In the rows, zero is written as 128.
Known rows, with every step that occurs
t/z/l: [102 175  82 138 128  98 137 135 106 117 138 121 195 133 128 148 137  98
 129 114 141 143 109 123  84 152]
r/z: [116 150  91 133 119 134 135 128  89 140 155 100 149 100 117 125  82 149
 129 126 146 109 141 144 131 127]
r/a: [131 110 130 132  99 154 110 158 120 135 123  99 126  98 100 131 122 117
 111  99  94  73 115 129 108 147]
a/q/z/r: [206 175  83 105 148 170 108 112 102 121 146 205 128 117 129  85 134 158
  95 109 109 119 163  90 138  88]
a/q/g/r: [171 143 116 100 147 188 113 178 110 165 102 153  81 120  53 145 105 112
 105 130 125  72 146  74 157 200]
d/z: [148 114  99 123 103 153 131 132 113 131 133 148 136 135 163  97 118 145
 109  86 131 128 130 121 129 116]
r/a/q/g: [156 124 125 108 136 206  71 201 101 165  99 108  95 109  63 159 103 125
 102  91  82  38 135 104 108 183]
d/z/r/g/q/a: [196 147 110 101 100 219 134 167 131 177 119 166 130  88 108  56 133 159
 128  71 128  61 159 111 113 140]
t/z/d: [122 127  80 104 121 124 109 147 125 152 150 130 177 139 150 104 165 122
 144  82 109  74 125 129 110 103]
a/q/z/r/g: [222 174  98  96 153 189 108 132 114 159 148 156 122  96 111  84 133 157
 102  98 125  89 166 100 124 100]
r/g: [154 128 145 114 138 148 130 154 144 173 132  66 120 100 107 124 121 131
 142 114 145  89 133 145 119 143]
l/z/t: [112  85  48 158 158 120 101 161 150  98 102 133 155 148 142 139 103 112
 109 115 107 128 131 130  90  93]
q/z/t: [188 141  76 132 127 124 103 124 132 111 121 148 126 115 138  91  99 129
  42 103 116 131 114 143  97  56]
z/r: [128 162 123 111 135 158 155 105 137 102 143 165 125 114 129  99 147 100
 144 107 126 124 156 117 125  99]
w/z/r: [136 151  65 142 136 159 136  99 150 132 136 135 135 105 123  97 107 141
 159 111 130 135 154 126 137  62]
t/z/r/g: [144 161  85 106 120 158 148 138 128 139 169 119 175  95 122 106 154 115
 155  84 144  68 136 128 114 117]
a/q: [158 132 117 126 145 163 107 144 114 139 122 165 132 138 122 140 137 142
 131 146  94 118 146 100 130 145]
l/z/r: [111 127  67 129 152 128 136 126 132  98 138 162 152 139 142 116 126 128
 158  99 137 120 160 105 129 105]
l/z: [109  94  68 141 145 106 119 143 123 121 124 125 157 147 142 147 110 144
 143 121 143 127 131 113 130 127]
g/q/z: [199 148  95 146 100 136 120 123 101 166 141 172 129 118  98 107 106 172
  76 123 150 105 117 106 152  97]
g/q: [149 127 119 148 109 150 131 141 123 159 130 163 131 134  91 138 126 139
 121 138 130 101 127 102 145 131]
t/z: [125 139  75 135 109 116 130 133 101 132 158 134 184 124 140 134 141 136
 138 113 137  99 109 124 128 133]
l/z/r/a/q/g: [127 126  59 110 161 193  92 183 115 135 110 142 131 124  90 150 100 123
 134  71 104  45 163  81 110 148]
q/z: [180 144 100 115 117 109 112 110 105 141 140 142 129 113 137  94 109 164
  83 109 149 128 118 127 136  97]

Rows
[136 135  85 105 113 133 151 136 116 161 157 130 118  91  85  77 109 105
 122 113 125  61 145 118 149 129] -> g/r/z/d
[193 131 139 123 113 178 111 191 138 211 102 106 116  83  65 111 117 167
 130 135 127  46 129 127 102 188] -> r/g/q/a
[139 145  79 133  96 129 174 126  94 142 157 134 124  78  74 107  84 117
 111 143 153  90 130 112 161 159] -> g/r/z
[137 132 130  99  97 165 122 182 116 171  98  99  73  80  30 138  82  85
  87  92 130  31 112 105 144 200] -> q/g/r/a
[147 127  73 138 145 164 142 162 139 155 135 134 154 117  95 121 123 135
 157 100 152  73 165 103 131 114] -> l/z/r/g/q
[128 152 103  79 133 160 120 163 112 194 127  99  86  97  52 112  71 101
 104  87 150  43 145 110 150 163] -> q/g/r/z/d
[120 181  86 136 110 113 177 127  97 134 138 122 138  85  60 118  79  91
 108 137 159 129 138 114 127 179] -> g/r/z/l
[193 176  87 127 108 162 137 111 110 151 148 207 135 107 103  82 123 150
  86 103 147 100 146  94 151  76] -> g/q/z/r
[156 153  62 126 147 225  88 163 122 160 105 115 110  90  68 121  82 141
 137  82  99  54 158 109 119 105] -> w/z/r/a/q/g
[220 116  63 132  98 168 109 164 122 136 116 172 102  69  58  99 105 101
  33 118  76  48 114  95 120 130] -> g/r/a/q/z/t
[170 134 127 139 101 164 108 172 114 172  95 180 118 107  74 111 128 171
 121 147 108  83 129 111 120 175] -> g/q/a
[146 146  98 106 112 178 150 112 124 108 150 186 140 124 157  71 133 124
 123  74 122 124 157 113 126  98] -> d/z/r
[158 114 112 130 119 184  92 173 108 143 118 131 130 114  93 143 134 134
 114 118  64  66 129 104 107 153] -> r/a/q
[131 151  76 116 128 171 129 170 119 154 115 106  91  90  49 128  48  86
  74 108 145  66 132 127 133 155] -> q/g/r/z/t
[144 166  71  94 120 206  99 171  90 142 142 146 151 101  86 139 135 108
 124  65 100  20 142  92 106 155] -> t/z/r/a/q/g
[125 166  72 119 115 135 147 115 112 111 166 166 184 115 140 109 156 114
 146  93 130  98 135 113 124 108] -> t/z/r
[154 187 105 123 133  93 124 114 103 123 126 123 138 116 126 105 101 138
  76 106 151 170 119 129  95 115] -> q/z/l
[214 141 114 124 114 155 121 152 121 204 143 104 124  88  80 104 109 170
  91 105 164  65 128 126 140 114] -> r/g/q/z
[219 138  97 138 121 167 106 170 144 188 126 106 124  91  83 105  99 144
  62 103 137  68 122 142 110  83] -> r/g/q/z/t
[175 133 134 136 118 174 134 171 137 199 125  92 121 100  72 136 125 140
 124 124 149  67 132 128 136 143] -> r/g/q
[134 113  76 135 147 147  97 132 156 177 117  95 129 128 135  88 113 153
 155 101 113 107 144 142 118  55] -> w/z/d
